Every row comes from one small tree of marks. The marks that hang from a mark follow it in brackets, in alphabetical order. Every link used is in the known rows. Which tree was each row made from?
(in the rows, 128 means zero)
Known rows
Z{W{A J} Y{E{M}}}: [115 185 114 134  94 129 127 100 152 169 134 150 130 164 127  98  93 163
  86 164 158  86 114 123  84 109 128  75 112  98 129 189 129 103  96  98
 182 134 115  90 145 121  61  76 118 137 148 139 189 130 125 124 150 172
 158 125 162  69 117 136 187 125 104 164  85 126]
P{D{Y} Q}: [ 84 153 119 109 124 127 101  70 160 108 123  83 103 141 132 134 139 152
 135 158 100  92 121 142  85 105  99 142 126 130 125  98  95 101 120  93
 179 109 127 127 124 118 165  86 119 149 122 116 177 108 138 135 123 132
 191 123 114  94 138 151 162  98 128 161 114  88]
E{M{D{Y}}}: [124 158 124 102  93 121 107  69 153 140 142  65  87 118 149 132 120 136
 122 145  98  91 116 146  71 114 123 125 119 115 110 148 107 111 118  78
 169 121 122 129 112  93  86  68 122 182 147 122 154  94 144  99 107 136
 157 121  93  68 150 176 188 121  81 151 121 122]
M{E{Y{Z{W{A}}}}}: [ 88 194  84 118 103 113 115  77 117 114 112 129 138 192 129  74 115 156
 101 137 132 105 119 134  63 115  86  95 148  84 122 147 127 111 121  91
 184 129  82  89 125  92  82  84 131 148 138 142 163  84 179 101 121 151
 170 143 166  65 150 166 151 150 101 174  89 111]
Q{P{D{Y{E Z}}}}: [ 94 154 114 145 106 132 115  69 148 110 152  83 134 132  88  95 126 139
 100 136 105  71  93 146  82 123  76 126 117 122 119 116  83 113 114  93
 170 136 104 118 121 102 155  64 137 161 143 129 175 116 176  97 122 121
 147 124 149  66 118 165 167 117 128 127 104 126]
Y{E Z{W{J}}}: [129 191 107 130 115 136 126  76 167 150 136 140 125 168  96  93  93 148
  88 176 153  96 107 133  85 103 110  82 140  87 136 161 127 109 104 126
 174 126  82 112 134 127  98  66 120 115 144 122 178 113 213 119 132 150
 168 129 172  74 140 141 181 141 109 156  77 129]
S{A}: [129 191 103 105 103 140 120  66 146 131 112  84 114 171 160 164 143 139
 152 173  97 103 110 124  84 125 118 104  98 120 116 132 100  75 121  92
 157 117 107 135 126 125 113  68 114 123 128 114 149 120 209 138 112 118
 180 131 109  76 139 163 157 140  72 151  82  79]
W{A}: [109 190 110 115 105 137 114  80 139 120  87 110 109 175 145 144 136 153
 154 174 107 104 119 127  70 122 121 115 115  91 112 137 100  81 132 100
 166 106 107 107 136 109 118  68 120 139 127 118 176 125 202 129 128 130
 189 145 100  82 153 166 150 138  84 168  90  97]
P{D Q}: [ 83 164 118 105 133 135 101  72 154 119  99  71 119 141 132 150 124 146
 137 168 105  95 115 153  85 110 109 126 137 115 121  94  99  87 126  94
 176 117 125 118 126 121 159  91 120 138 111 109 182 116 158 140 112 124
 182 123 117  92 138 147 162 110 126 172 113  96]
Q{P{D}}: [106 159 111 118 111 154 111  55 146 121 110  67 127 137 133 139 145 140
 131 137  93  97 111 153  78 124 113 120 104 106 116 104 104  89 148  85
 167 124 104 116 135 100 130  87 116 148 111 104 171 131 186 120 101 114
 156 142 133  86 143 172 169 128 107 147 121 122]
Y{E{M} Z{W{A}}}: [ 93 197  98 109 102 131 119  84 138 127 136 133 147 148 109  98 100 150
  97 148 150  77  94 128  92 112 103  91 147  95 112 164 102 107 101 107
 181 140  93  81 129 109  88  73 135 155 159 137 172 107 178 125 129 151
 152 134 143  62 112 160 153 144  88 164 104 112]
P{D{Y{Z{M{E} W{A J}}}}}: [100 191  97 141  98 118 117 114 160 112 173 124 138 182 109  68  92 158
  89 135 125 112 127 130  76  97  87 118 136  72 152 139 130  94 141  98
 174 123  98  77 117 115  76  75 150 143 150 139 167 118 125 114 151 157
 155 176 188  61 114 113 155 129 118 146 136 117]
Z{M{D E} W{A J} Y}: [132 174 109 156  84 127 116 140 164 158 129 103 131 199 141 117  73 147
  96 153 121 119 156 124  61  96 130  97 131  57 147 161 161 104 131  80
 176 129 116  84 124 116  40  71 132 125 127 129 168 114  86  96 146 165
 148 157 194  80 154 110 187 135 105 161  98 138]
D{Y{E{M} Z{W{J}}}}: [121 187 115 122 106 119 127  79 159 153 172 148 115 139  99  62 102 149
  63 149 157  75 104 139  87 100  97  93 128 112 136 184 115 119  86 111
 172 128  91 110 127 116  82  65 120 154 169 132 167  96 164 115 131 161
 152 120 154  57 117 145 189 127 100 138 104 127]
Z{M{D E} W{A}}: [119 179  99 123 101 133 105 114 155 140 119  68 127 179 143 126  81 136
 119 127 108 117 131 127  68  93 115 113 158  69 128 130 137  95 153  80
 173 131 104  76 121 105  52  78 138 137 135 129 164 101 110 113 123 154
 164 160 161  84 152 135 165 159 103 168 111 133]
E{M{D} Y}: [122 163 116  83  91 104 110  53 132 145 119  70  94 106 154 137 112 135
  97 144 120  86 118 145  67 109 124  91 119 117 102 160 116 129 120  74
 164 139 125 132 125  80  67  86 120 174 128 106 161  95 156  92 106 133
 150 102  90  53 148 170 198 123  91 168 120 123]
D{Y{E Z{M W{A}}}}: [ 89 215  94 138  94 112 110 116 145 122 161 142 142 163 101  77 115 142
  96 125 143  84 117 126  93  94  76 116 151  87 133 150 101 105 112 108
 180 132  97  77 125 126  97  56 140 132 162 143 177 108 140 119 126 158
 171 150 148  71 105 142 148 145  97 144  96 108]
J{W{A}}: [121 203 103 114 100 137 111  85 130 120 101  99 102 163 160 144 124 152
 133 164 119 100 142 120  69 119 111 114 119  96  95 141  77  82 139 106
 164  98 122  91 123 105 116  67 114 162 144 129 176 127 186 124 123 145
 191 138  81  83 155 176 163 141  74 169 101  96]
A{W{J}}: [122 183 118 112 119 135 117  65 172 137  94 143  86 164 153 123 121 157
 129 195 123 110 128 136  64 105 129 102 107 101 132 136 131  97 120 127
 154  98 108 141 123 110 124  86 104 116 116 100 164 109 211 124 115 152
 181 144 133  89 168 157 177 137  91 171  75 100]
Z{M W{J}}: [139 212 100 117 113 134 123 101 169 165 125 122 111 153 135 122 118 142
  97 144 141 112 134 139  87  86 115  92 125  81 149 155 152  92 146 107
 153 110  99  91 137 132  70  78 109 110 128 107 170 115 157 139 102 154
 161 144 146  86 126 117 186 145  90 157 101 115]
Q{P{D{Y{E Z{W}}}}}: [ 94 165 102 138 112 138 108  71 151 117 165 109 149 145  92  67 130 150
  91 104 119  74 101 151  89 110  67 119 130 111 129 114 105 117 113 100
 188 134  83 108 122 104 133  79 130 151 148 124 164 103 157 112 111 134
 150 134 188  83 121 159 167 127 117 126  91 132]
Z{W{A} Y{E{M}}}: [ 95 174 106 133  94 130 115  98 136 148 125 120 140 157 130 105 116 161
  94 136 146  83 108 124  84 112 110  93 126  96 119 170 116 111  99  94
 196 144 117  79 138 115  83  80 123 153 150 151 188 115 111 127 130 168
 153 119 148  81 115 150 168 127  88 165  83 108]
S{A{W}}: [114 189 100 105 106 144 103  64 160 115 116 100 115 171 178 141 142 151
 163 182  95 107 120 126  77 123 108 116  97 110 113 117 110  78 115 107
 150 112 107 144 108 119 125  86 106 112 123 108 144 108 205 137 101 131
 181 140 133  87 146 178 156 153  69 156  62  72]

Which tree is each row?
[103 138 120 147 113 130 114  62 147 130 132  81 122 126 109 114 135 138
 114 137  96  68 100 141  80 119  88 138 108 139 116 114  88 111 123  86
 173 125 112 122 143 104 150  77 128 161 133 130 183 124 164 110 124 138
 160 118 136  75 128 159 180 119 136 132  93 127]
Q{P{D{Y{E}}}}
[106 179 110 117  98 129 119  68 142 128 128  95 123 108 101 125 106 133
  98 170 134  75  89 142  85 120 106 102 145 115 118 157  90  98 101 111
 167 145 106 105 126 107 115  67 134 168 154 134 182 103 192 112 113 142
 141 103 121  59 112 164 164 136  86 163 115 100]
Y{E{M} Z}
[133 187 113 140  79 129 110 134 168 159 143 116 131 180 141 118  89 151
 100 151 132 115 164 125  73  96 136  90 116  55 137 170 156 109 132  92
 173 123 120  84 121 123  41  66 125 116 123 112 165 126  95 108 134 150
 163 162 174  80 150 112 185 127  89 150  96 135]
Z{M{D} W{A J} Y}
[109 232  89 108  84 110 121 107 140 130 144 153 137 161 115  70  98 150
  83 146 165 101 147 132  83  97 106  71 121  68 133 181 132 112 131 101
 162 124  94  84 128 112  55  79 121 114 133 115 166 108 172 110 117 145
 157 153 157  51 113 125 175 138  93 159 111 122]
E{Y{Z{M W{A J}}}}
[129 160 119 139  98 112 108  94 163 154 145  56 100 119 121 144 110 127
 103 151 116  75 119 132  82  93 108 133 143 114 130 139 100 110 121  95
 158 135 127 120 127 120 104  51 136 150 147 133 183 105 130  96 118 147
 163 113 108  67 129 136 195 134 118 147  98 126]
Z{M{D{Y{E}}}}
[100 141 120 125 102 128 118  58 143 140 149  78 118  99 113 111 129 137
  92 126 108  64  92 149  85 121  93 129 110 142 114 129  84 115 121  80
 170 138 123 112 137  98 127  87 126 183 144 133 181 121 138 111 116 144
 141 111 127  65 107 163 190 117 123 134 126 130]
Q{P{D{Y{E{M}}}}}
[119 176 105 112  92 112 120  81 146 133 127 132 117 209 125  78  69 155
  88 162 134 104 131 124  50 100 116  86 135  75 125 164 140 125 114  89
 179 132  87 111 113  89  46  78 133 126 131 125 154  95 176  76 152 148
 163 144 186  54 171 146 180 142 122 169  91 155]
M{D E{Y{Z{W{A J}}}}}
[106 192 102 127  89 123 106 115 160 128 150  94 150 156 102 108  74 141
 101 142 142  84 129 127  87  90 104 102 163  66 119 141 110 104 122 107
 178 144 100  76 118 111  81  55 150 124 147 122 169 110 154 103 130 140
 156 147 163  63 120 136 156 145  96 159  99 135]
Y{E Z{M{D} W{A}}}
[123 185 106 121 100 125 106 108 168 138 154  68 142 136 102 111  80 133
  89 132 141  84 121 139  91  88  98  98 170  85 131 133 127 109 124 111
 173 155  95  91 119 114  82  61 143 132 145 116 168  96 146 103 104 142
 147 132 169  75 131 131 171 144  98 157 103 136]
Y{E Z{M{D} W}}
[105 185 113  98  86 123 104  90 150 106 176 116 124 160 126  86 111 163
 108 124 122  96 137 135  73 108 100 115 131  74 106 154 112 111 110  83
 180 130 112 100 101  94  63  64 136 166 159 125 138  92 139 106 129 140
 161 157 135  66 147 174 161 132  65 148 117 120]
E{M{D{Y{Z{W{A}}}}}}
[126 158  97 155  92 126 101 129 158 156 132  45 134 177 144 126  98 130
  94 116 101 125 143 143  69  94 100 108 160  71 142 133 163 103 141  73
 184 150 112  83 116 113  63  73 129 149 130 133 170  87  69 102  95 168
 146 138 192  95 150 127 185 138  94 161 100 119]
Z{M{D E} W Y}
[113 183  99 108  77  97  99  92 134 122 135  69 123 111 119 121 102 118
  96 143 128  94 142 148  76 101 104  90 143  92 119 143 118 119 128  87
 163 148 111 114 111  91  82  62 139 149 125 107 156  88 163  78  96 123
 142 126 127  52 128 146 179 133  90 162 125 113]
E{Y{Z{M{D}}}}
[123 133 111 118 100 107 115  63 137 140  95  61  93 155 149 139 102 125
 109 156 101 100 117 143  50 107 123 111 138 115 117 133 124 113 127  78
 169 134 113 139 127  86  90  82 128 163 118 128 166  84 168  83 116 149
 167 106 124  63 176 165 196 136 126 174  96 133]
M{D E{Y}}
[127 216 100 131 105 129 127 107 169 160 145 128 136 150  88  95  90 132
  71 158 164  84 116 139  97  89 101  82 151  86 150 164 135 100 114 127
 163 132  93  86 133 133  85  66 125 114 144 124 182 113 175 119 119 149
 149 138 170  70 110 116 178 148 106 152  94 121]
Y{E Z{M W{J}}}
[129 173 125 128  95 121 122  87 177 137 166 145 114 193 103  79  79 165
  95 169 138  74 127 115  75  93 119 107 125  85 128 169 113 122  89 110
 178 124  99 116 119 112  75  47 133 120 155 125 159 115 182  95 167 146
 177 141 161  61 160 139 178 131 115 142  76 159]
M{D{Y{E Z{W{A J}}}}}
[129 200 106 137  92 130 117 121 166 132 145 110 130 182 115  99  62 139
  94 159 127 111 147 132  68  96 116  97 150  45 139 152 141  99 137  92
 158 132 100  80 111 108  42  66 143 122 138 120 155 107 146  95 143 147
 149 174 185  62 151 123 172 154 103 159 117 145]
Y{Z{M{D E} W{A J}}}
[ 74 170 105 138 112 121 101 108 155  97 151  66 131 136  97 110 111 128
 107 141 101  98 124 152  83 105  71 147 165 105 141 102 100  89 130  83
 173 133 123  93 106 116 148  83 143 167 139 139 174  91  99 108 114 142
 152 136 151  79 110 128 154 112 134 163 142  78]
P{D{Y{Z{M{E}}}} Q}
[136 162 124 127 104 118 116  78 182 153 168 123 108 165  99  80  82 154
  85 162 138  78 116 129  74  92 112 104 133  95 131 158 123 129  95 110
 178 128  94 130 114 111  84  50 124 130 153 114 157  99 172  98 141 145
 169 125 168  65 161 139 190 131 119 139  74 161]
M{D{Y{E Z{W{J}}}}}
[ 98 189  97 135  98 137 106 110 145 129 118 128 137 206 144 113 136 168
 132 135 123 114 135 133  76 117 109 105 123  72 120 145 137  95 118  96
 195 117 100  85 133 115  92  73 107 131 129 124 173 118 132 130 121 149
 179 152 156 104 150 155 153 132  72 163  69  94]
Z{W{A} Y}
[123 140 117 127  97 124 106  91 160 163 138  79 131 142 136 122  94 144
  86 127 132  89 113 134  76 105 116  91 140 109 124 159 137 126 102  89
 196 154 114 101 125 103  65  74 121 159 143 129 172 100  95 110 115 162
 141 101 161  78 142 147 200 121  96 158  92 134]
Z{W Y{E{M{D}}}}
[102 208  88 115  85 101 106  88 124 119 125  95 129 120 112 115 126 122
  92 143 137  99 130 153  84 109  92  93 138 103 126 150 119 117 131  95
 162 136 109 100 119 102  97  70 126 145 129 122 170  92 180  98  87 130
 150 124 113  57 105 148 167 135  82 165 118  92]
E{Y{Z{M}}}
[123 164  92 114 103 108 108  99 143 154 120  54 119 150 149 114  92 127
  84 112 116 106 132 137  67  83 101 101 164  96 131 140 157 123 143  69
 173 143 101 100 121 101  50  94 124 148 125 123 167  73 104  95  97 163
 151 124 162  72 152 135 196 147 111 166 108 139]
Z{M{D E{Y}} W}
[121 151 118 155  84 115 103 115 160 164 129  50 125 129 120 160 102 120
 106 158 121  82 129 135  79 107 121 111 140  98 131 144 119 109 119  92
 172 159 131 104 126 113  94  57 140 142 129 132 189 116 105  94 111 149
 145 114 142  78 135 125 190 122 106 157  95 124]
Z{M{D} Y{E}}
[104 191 112 130  98 140 117  85 157 110 164 149 143 181 106  54 122 170
 103 130 117  94 134 138  81 111  90 108  89  74 127 141 113 108 130  96
 171 107  89  96 120 107  99  77 124 130 136 115 154 127 171 113 143 127
 158 177 182  74 137 152 157 122 105 131 110 139]
Q{P{D{Y{Z{W{A J}}}}}}
